Each row comes from the steps of one walk. Every step used is in the known rows, and no mark comes twice. Write the walk behind each row, first mark first.
In the rows, 128 means zero.
Known rows
G, F, M, Y, V: [164 131  75 167 111  88 139  84 125 130  90 166 100 105  94 106 115 159
 108 139 122  88  89 151  42 111 113 127  84 112 117 175 162 180 123 105
 227 108 190 102 110 127 130  99]
W, D: [178 124 113 116  98 144 159  90 130 110  91 120 112 118  80 131  99 142
 112 162 132 116  87  89  86  92 127 143  98 122 134 145 112 137 126 151
 154 141 137 124 104 133 129  98]
F, M, Y: [178 126 125 147 120 117 138  85 122 131  88 190  99 115  78 104 114 159
 112 116 141 102  83 129  90 115 130 125 106 105 110 158 156 180 117 107
 181 117 167 117 109 154 124 118]
X, Y: [189  99 114 150 106 126 154  89 126 116  91 136  81 114  56 123 100 165
 106 122 123 109  98 101  79  75 127 104  93 113 106 134 147 153 128 136
 206 102 155 145 104 112 142 125]
C, Q, X, Y: [214 106 122 148 108 144 123 107 142 131 114 127  75 101  47 131  87 167
 123 117 134 134 107  84  43  47 118 112 103 117 106 118 146 142 159 118
 195 126 129 146  96 137 153 125]
H, C, Q, X, Y, M: [182 101  95 154  80 133 143 135 165 131 128 166  81 110  66  94 103 159
 112  93 145 123 107  71  62  57 115 123  78 155 116 131 152 152 177 129
 210 158 132 134 106 140 134 127]
H, C, Q: [157 128  91 146  92 128 151 113 162 132 122 123 110 131  83 123 116 140
  98 137 139 126 105  65  94  79 118 133  96 140 110 135 122 148 178 127
 168 119 107 133 115 136 129 128]
Y, M: [178 111 118 153 105 113 166  92 144 134  87 159  87 123 101  83 140 129
 104 129 149 101  91  93  96 114  90 149  97 142 125 145 146 148 129 129
 166 147 162 105 120 130 116 125]
G, F: [163 105  85 153 106 110 159  91 138 139  85 111 102 112 102 135 113 150
 101 144 128 110  92 117  72 104  94 124  89 118 128 150 141 155 140 128
 179 110 152 106 125 112 137 117]
D, W: [201 116 117 162 110 113 159  87 127 129 110 159 106 143  97 121 101 129
  90 153 145 126  76  70  90  77 127 133 106 104 122 133 120 159 137 116
 130 120 127 145 122 125 154 115]
D, W, Z, M, Y, X: [238 117 127 168 118 108 117  89 113 125  96 235 104 135  87 131 119 115
  84 138 140 150  84  86  72  73 174 173 127 100 121 132 168 171 156 106
 164 111 183 143 140 144 135 138]
D, W, Z, M, Y: [207 120 128 174 122 109 126  84 116 115  92 238 109 130  91 133 126 120
  96 153 134 157  94 106  81  83 162 174 129  99 121 128 150 180 140 109
 134  99 159 138 128 141 147 144]
H, C: [150 123  97 143  78 122 166 111 148 133 111 135 110 139  85 103 112 136
  95 131 139 119  93  82 106  94 112 131  81 142 118 152 125 165 156 146
 175 128 130 138 116 129 130 129]
D, W, Z: [207 109 134 160 111 109 148 106 125 128  93 187 117 144 111 130 135 116
  79 163 146 146  88  85  74  83 157 154 121 102 113 142 122 151 134 115
 126 121 136 149 124 125 155 122]
G, F, M: [171 108  90 155 104  96 154  89 138 143  80 151 106 104 123 105 130 146
 103 133 133  93  88 141  62 109 114 132  84 107 129 171 151 162 128 117
 184 126 167  90 124 130 127 105]
E, Q, C: [197 126 126 153  84 119 152 134 155 132  81 113  89  89  82 106  80 153
 119 133 135 166  80 110 103 104 139 141 139 127 118 140 137 162 159 110
 191 145 126 120 114 146 148  98]
M, Y: [172 123 118 146 126 135 145  85 123 127  93 147 100 123  54 136  92 161
 109 129 133 119  87 101 100 111 112 121 108 118 105 133 150 177 130 113
 181  95 154 136 113 136 137 133]
V, Y, M: [169 108 110 165  94 127 155 100 134 129  86 190 103 112  85  96 126 157
 126 115 132  92  95  83  97 137 103 120 102 122 117 149 159 150 135 112
 175 152 161 107 106 136 105 127]
Q, H, C: [126 141  89 149  65 133 181 115 154 130 126 140  81 126  65  88 105 152
  87 128 136 123  89  87 100 104 109 145  94 135 113 136 124 168 144 155
 183 145 117 164 104 122 112 116]
V, Y: [171 117 112 155  95 137 149  97 123 131  88 155 115 117  70 124 107 165
 126 129 120 105  94  85  93 124 116 104 108 103 109 146 144 152 141 117
 175 124 144 130  97 135 122 126]
C, Q: [190 127 118 147 119 130 141  89 147 132 102 104  96 122  82 137 119 142
 112 155 135 128 105  78  78  86 111 135 123 117 109 125 126 135 161 114
 151 106 120 124 111 135 134 126]
M, G, F, W: [160  87  89 177 133  99 185 115 138 155  97 110 103  78 125 122 132 143
  93 142 139  94 108 118  62  60  95 137  75 149 118 136 128 154 145 127
 156 108 181 128  85 102 160 117]
H, Q, E: [215 128  98 145 116 139 113  67 148 133 103 107 102 115 108 116  82 143
 117 126 150  98  81  75  86 104 125 164  86 144 106 151 107 155 161 124
 195 136 107 139 119 121 118  95]
Z, M, G, F: [181  97  81 182 116 100 149  80 142 130  84 153  84  83 111 112 136 128
 109 149 117 122 108 143  80  63  84 180  83 138 140 136 159 167 160 140
 177 110 179  95 100 118 129 139]
Z, M, W: [192 116 114 166 131 101 137  63 124 132 108 159 103 109 125  86 140 115
  92 159 144 135 103 138 110  74 110 166 118 104 131 130 144 170 155 129
 145 120 152 115 121 127 116 147]
D, W, F, M, Y: [201 118 120 169  90  92 148  80 123 140 109 174 108 130  92 129  92 156
  85 111 126 108  61  91  82  86 161 119  88  89 115 152 157 174 135  82
 162 104 149 123 131 131 166 109]
Z, M, Y, V: [178 151 104 165 110 103 123  55 116 108 102 180  80 121  64  92 113 133
 125 150 114 124  98 124  76  97 102 167 108 125 123 140 162 186 140 129
 202  95 188 121 104 133 123 139]
Y, M, G, F: [171  82  75 181 125 100 174 110 155 141  79 152  85  85 123 101 146 135
  95 130 142  92 100 121  79  88  71 162  73 160 131 147 157 156 141 129
 186 147 182  86 103 109 120 118]
H, Q: [191 128 103 140 128 138 143  79 156 142 114  91  99 137  86 127  97 145
 116 136 139 125  88  77 102  98 124 163 118 136 111 149 108 132 158 129
 187 129 118 130 121 131 136 113]
H, C, Q, X, Y: [181 108  99 146  81 143 137 131 157 130 133 135  88 114  52 115  84 162
 111 103 134 134 106  71  63  44 125 112  82 141 109 127 139 155 180 131
 207 137 118 153 100 137 147 126]
Z, M: [185 126 121 154  96 115 139  64 134 123  93 161  82 121  93  91 128 124
 119 141 127 132  98 115  96  90 101 167 109 117 135 135 150 162 148 142
 154 112 160 110 120 136 124 147]
V, Y, X: [212 116 114 149  90 136 136 105 121 143  92 156 111 124  63 124  97 157
 108 110 127 101  79  64  81 106 131  98 103 108 106 150 166 143 160 111
 205 144 175 139 109 135 105 118]
Z, M, G, F, W, D: [169 101  82 167 121 106 172  90 136 125  97 151 101  67 124 113 131 125
 115 156 125 109 115 132  67  49 113 182  77 147 149 128 136 156 154 153
 146 122 188 104  93 117 137 120]
D, W, Z, M, Y, Q: [236 123 131 166 136 118 121  92 128 110  73 245 118 123 108 132 114 122
  91 163 139 165  89 112  72  77 182 187 125 103 118 132 159 172 163 101
 142  98 153 138 140 141 148 144]
F, W: [164 119 135 147 117 111 180  96 125 150 111 121 102 118 107  96 124 138
 103 137 150 104 102  88  80  92 119 121  99 130 111 133 113 146 133 131
 124 111 161 147 106 123 154 127]
G, F, W: [154 106  94 155 118 101 180  99 130 155 102 106 106 102 123 119 119 148
 100 138 141  98 102 108  62  96 109 115  87 127 121 139 129 149 141 120
 150 102 170 122 122 112 157 118]
E, Q: [206 114 121 143 103 122 150 104 145 133  82 116  90 111  74 127  87 144
 111 143 136 136  71  98  96 102 134 131 117 121 118 135 132 147 156 111
 178 110 134 119 121 136 146 102]
Y, M, Z: [198 104 100 147 128  96 162 107 142 139  85 169  94 111 127  88 152 125
 106 135 149 112  93 112  94 120 107 156 114 123 106 161 165 150 141 134
 180 136 165 102 131 120  80 129]
G, F, M, W: [173  97  86 167 132  83 149  92 131 150  95 143 121  94 152  99 139 140
  77 145 149  96  95 162  74  96 119 125  93  94 125 167 144 165 134 105
 174 130 159  94 128 119 124 104]
Y, Q: [211 126 121 136 121 136 147 100 147 125  70 135 106 121 109 114  96 143
 101 157 144 128  83 103  70  91 130 142 101 127 113 147 138 143 165 119
 169 117 134 132 125 126 136 122]
Y, M, G, F, W, Z: [165  76 102 185 132  89 186 133 148 152  75 176  98  76 148  97 179 127
  82 136 150  95 120 131  56  86 105 173  85 166 120 146 145 145 134 121
 157 139 204 103 102 107 139 126]
F, M: [184 122 128 146  98 108 149  87 136 137  92 168  99 121 108  82 135 138
 104 127 144  99  86 121  81 106 126 138  99 105 119 165 138 157 123 124
 159 136 157 112 109 145 124 113]

Which walk is each row?
[182 139 109 152 104 140 144 111 165 140 116  89  98 117  91 107  90 160
 120 125 140 154  93  86 107  94 131 171 140 143 110 153 111 147 163 124
 200 164 110 131 113 140 138 104]  H, Q, C
[196  82 101 151 129 119 162  98 125 107  96 171  99  88  97 100 115 152
  88 133 144  96 102 115  86  64 138 124  91 120 122 130 148 148 122 133
 199 149 158 124 110 108 117 105]  X, Y, M, W, D
[222 126 129 134 129 158 121 112 133 133  83 162 100 108  62 126  60 164
 124 126 148 142  75 109  62  86 128 133 101 129 111 137 161 175 166 106
 199 124 148 147 117 147 148 129]  M, Y, Q, X
[204 103 116 182  87  84 161  96 136 150 106 159 105 115 122 117 116 133
  74 121 128 107  68  93  76  47 144 140  74 106 120 154 144 158 143  99
 150 125 149 119 106 115 166 103]  D, W, F, M, G
[206  91  98 196 122  87 141 101 135 128  85 210 107 103 132 131 149 108
  82 168 128 150 104 123  62  54 136 191 105 115 134 138 147 164 154 121
 139 113 167 118 119 117 149 134]  D, W, Z, M, G, F
[169  89  78 175 126 109 166 111 146 142  85 110  98  87 106 136 125 144
  94 149 126 107 100 125  72  68  84 144  77 141 123 145 138 160 149 132
 187 115 164 113  93 104 141 113]  M, G, F
[182 121  86 151  87 145 167 124 156 105  95 166  79 101  62 103  70 181
  87 122 129 124  93 102  62  70 154 126  82 130 101 131 151 160 160 145
 230 121 124 178 112 107 126 115]  X, Y, Q, H, C
[209 115 132 170 106  99 134  87 125 120  90 219 107 134 116 116 143 100
  88 167 137 157  95 102  77  74 157 183 125 100 130 136 135 159 143 124
 120 113 150 132 132 134 144 141]  D, W, Z, M
[197 112 119 163  79  98 161  83 130 143 111 122 106 141  97 137  93 138
  80 131 122 125  66  63  86  69 138 119  88 100 121 139 136 150 149 102
 145 108 127 130 135 111 174 113]  D, W, F
[187 131 111 149  88 129 163 107 152 130  94 122  69 102  58 115  82 153
 108 140 132 140  72 102  92 116 132 146 128 117 112 125 132 153 146 123
 186 126 123 145 111 132 134  92]  E, Q, H
[178 127  88 153  79 128 130 104 153 124 112 133 111 110 101 114  98 140
  98 125 148 104 100  64  78  87 118 137  69 147 108 137 120 166 184 120
 173 123  97 142 115 127 115 116]  H, C, Q, E
[221 111 134 137  89 135 134 122 149 146  94 119  83 105  65 116  72 144
 129 127 142 151  66 103  75  84 126 133 111 128 125 137 138 154 164 115
 183 149 136 125 110 154 159 102]  E, Q, X
[218 102 113 145 119 136 145 100 140 107  69 151  91 105  78 122  80 172
 102 134 126 118  93 109  61  67 148 115  89 120 102 136 153 147 153 125
 213  99 145 148 116 110 139 124]  X, Y, Q
[185 114 140 152 102 108 132  87 130 124  74 191  98 120 107 106 162 113
 106 156 125 153 110 130  80 101 132 189 125 118 123 147 146 151 143 137
 149 110 170 114 124 136 126 159]  W, Z, M
[239 102 111 150 108 138 122  90 133  99  60 164  93  83  94 112  66 167
 100 125 137  94  87 107  46  76 150 116  61 126 100 138 152 163 154 118
 216 105 137 156 114 100 123 108]  X, Y, Q, E
[174 146 104 156 114 111 139  78 114 116 100 142  91 130  52 113  96 150
 112 152 124 109  88 106  71 102 103 129 102 128 102 149 143 179 126 118
 215  95 175 143  92 126 136 115]  M, Y, V
[202 122 130 141 107 144 125 107 149 146 117 107  86 115  72 125 100 144
 126 135 143 141  96  78  57  67 100 134 114 123 114 126 131 139 167 113
 159 142 122 132 102 149 147 124]  C, Q, X
[179 100 119 158 106  94 156  86 125 158 109  79 115 116 122 121 114 138
  65 140 131 119  86 113 103  75 123 116  93 100 112 145 140 153 155 102
 168 110 134 121 126  99 153 126]  M, W, F
[228 122 133 129 108 152 133 120 149 136  82 141  97 112  95 102  80 143
 119 142 149 142  76 108  51  73 121 141  93 130 123 146 145 148 172 120
 179 150 138 140 118 140 147 119]  Y, Q, X
[208 114 120 154  98 135 146 129 147 105  68 152  91  84  81 106  73 181
 109 122 130 145  99 120  66  67 157 123 107 123 103 139 156 158 158 119
 224 129 140 149 111 118 142 116]  X, Y, Q, C
[200 114 123 167  76  89 158  86 132 147 107 158 109 136 116 110 107 138
  79 119 128 111  63  87  76  78 155 125  81  90 122 157 144 155 139  95
 143 121 140 116 130 125 165 100]  D, W, F, M
[213 124 112 155 107 128 115  74 138 123  94 121 100  98 102 127 102 140
 111 141 147  99 102  76  62  96 113 139  89 124 105 128 123 155 162 108
 154 113 107 132 109 126 118 111]  C, Q, E
[216 120 126 144  99 158 125 123 138 134  79 173 115 101  81 113  75 166
 137 130 132 128  81  96  55 100 132 115  97 115 115 151 156 150 174 106
 187 154 140 141 101 144 131 122]  V, Y, Q, X
[177 102 142 174 127 100 163 111 128 142  90 186 101  91 132  91 172 108
  98 150 141 131 127 127  67  65 135 190 113 143 116 131 131 150 147 136
 121 109 196 136  88 124 148 153]  F, W, Z, M, G
[155 107  88 133 112 118 185 101 128 135 100 111 120  92 117 135 107 148
 111 157 137  96 100 104  59  84 128 124  81 128 136 140 113 139 132 137
 144 123 164 123 115 116 152  93]  G, F, W, D
[181  92 103 177 119  98 138 103 141 131  64 182  98  85 122 122 170 115
  95 159 116 144 119 159  61  72 114 204 104 134 129 146 155 156 151 136
 170 110 185 100 107 120 127 149]  W, Z, M, G, F
[171 126 103 142  79 138 139 132 162 143 133 126 101 126  73 112  99 139
 114 119 145 137  99  67  74  63 111 130  91 145 117 135 126 155 185 127
 174 152 111 142 106 148 142 128]  H, C, Q, X
[194 113  88 153 115 106 135  95 128 147  85 170 102 103  89 126 103 163
  96 104 139  90  75 129  54 105 132 117  86 107 119 165 184 173 141  98
 232 119 198 104 134 139 118 101]  G, F, M, Y, X
[220 133 126 146 122 146 110  83 135 121  84 198  86  99  70 106  78 147
 136 130 138 153  87 129  70  80 121 168 107 124 130 129 177 183 174 116
 187 117 165 125 124 156 133 147]  Z, M, Y, Q, X
[163  85  76 190 111 113 164 117 141 137  75 186 104  76 102 115 136 161
 117 117 124  84 104 111  81 114  86 132  81 140 122 151 169 154 144 112
 198 152 181  94  90 117 112 119]  V, Y, M, G, F
[190 104 138 155 132  87 138 105 124 145  87 186 127 110 153  86 171 120
  64 155 156 120 101 161  80  94 158 156 123  93 108 169 133 157 125 107
 150 141 158 119 116 133 123 125]  F, M, W, Z
[214 122 115 154  98 126 120 103 136 122 121 120  70 107  47 111  93 155
 126 136 123 126 106  87  17  38 108 119  99 126 102 131 142 144 158 121
 219 127 146 151  81 127 153 111]  C, Q, X, Y, V
[197  74 121 169 134 100 152 112 124 124  83 191  95  98 112  96 149 144
  71 130 147 113 115 132  77  78 140 135 112 119 103 139 157 150 122 118
 198 129 171 129 116 105 126 134]  X, Y, M, W, Z
[162  82 100 178 135  95 177 128 137 155  83 137 110  77 139 131 158 136
  85 151 135 111 119 132  49  67 116 155  87 149 111 144 127 149 141 124
 153 109 186 129  90 102 163 128]  M, G, F, W, Z
[192 105 105 160 123  97 143 104 118 152  88 183 106  93 111 126 134 140
  92 119 135 121 107 128  41  89 149 151 105 122 118 140 175 162 157 109
 187  94 223 121 138 124 135 138]  G, F, W, Z, M, Y, X
[160 103 108 163 114  90 160  98 128 145  84 165 110  93 137 112 158 131
 101 149 132 126 119 143  50  94 132 162 103 122 128 144 143 151 147 125
 143  96 188 110 128 119 147 143]  G, F, W, Z, M
[188 147 110 147 127 154 150  97 141 116  83 166  87 104  56 126  71 175
 104 139 138 130  82 113  78 117 135 144 114 118  99 126 155 175 146 112
 199 109 136 161 116 130 124 116]  M, Y, Q, H
[204 122 115 150 109 146 139 106 138 122  69 167 123 109  93 125  91 167
 124 142 127 115  89  96  75 114 142 117 106 109 107 150 153 146 168 104
 182 124 135 133 110 133 126 122]  V, Y, Q
[217 129 116 151 113 124 118  68 120 128  98 187  82 118  58 113 100 137
 111 109 131 128  84  98  90  86 123 154 111 117 122 131 186 176 161 120
 205 109 199 121 129 148 109 147]  Z, M, Y, X
[179 127  86 153  69 121 132 129 153 122 139 133  85 121  53  96  91 152
 112 122 125 126 107  77  39  35 118 118  76 150 106 139 136 157 178 135
 233 140 133 159  86 127 147 116]  H, C, Q, X, Y, V
[175 116 127 146  66  93 154  85 139 151  91 122 100 120 106 103 121 151
  92 106 116  98  74 116  78  95 134 125  79 102 116 169 154 146 135 110
 176 117 159  96 122 124 147 115]  W, F, M
[203  77 124 162  89 109 144 114 130 151 112 140  79  91  87  91  97 160
  91  85 140 113  86 114  63  50 117 108  73 124 118 139 173 157 145 114
 221 159 164 125 112 111 149 126]  Q, X, Y, M, W, F
[188  88 127 164 137  96 152 110 132 143  83 180 114 111 149  86 174 114
  66 153 163 121 110 131  93 106 123 169 121 126 115 150 142 149 131 111
 155 152 161 110 128 119 117 135]  Y, M, W, Z
[173 116 149 154 111 103 157  96 122 141  93 184 103 111 127  89 165 115
 104 149 140 136 121 120  69  93 144 174 119 126 117 133 131 148 141 132
 115 104 185 135 115 132 147 155]  F, W, Z, M
[156  98 111 155 117  97 171 114 128 154  85 134 117 103 135 128 151 141
  92 149 139 115 114 126  43 101 133 135 101 125 114 149 128 144 136 120
 146 101 179 126 125 111 159 127]  G, F, W, Z
[180  93 107 173 121 112 172 110 150 136  86 157  81  99 107  83 151 125
  95 129 150  96  99 102  94  86  79 168  87 162 122 142 147 151 134 133
 170 152 174 106  92 120 120 124]  Y, M, G
[214 108 113 142 115 156 122  97 152 141 122 113  78 118  50 121  68 170
 132 103 135 135  87  83  68  56 132 136 103 136 108 140 128 140 161 135
 230 150 128 152 104 136 151 111]  H, Q, X, Y
[175 102  82 146 126  96 155  93 129 136  93 144 131  84 147 115 126 141
  84 160 143  94  92 156  69  81 138 134  88  96 137 168 135 156 128 119
 170 145 153  92 121 125 122  88]  G, F, M, W, D
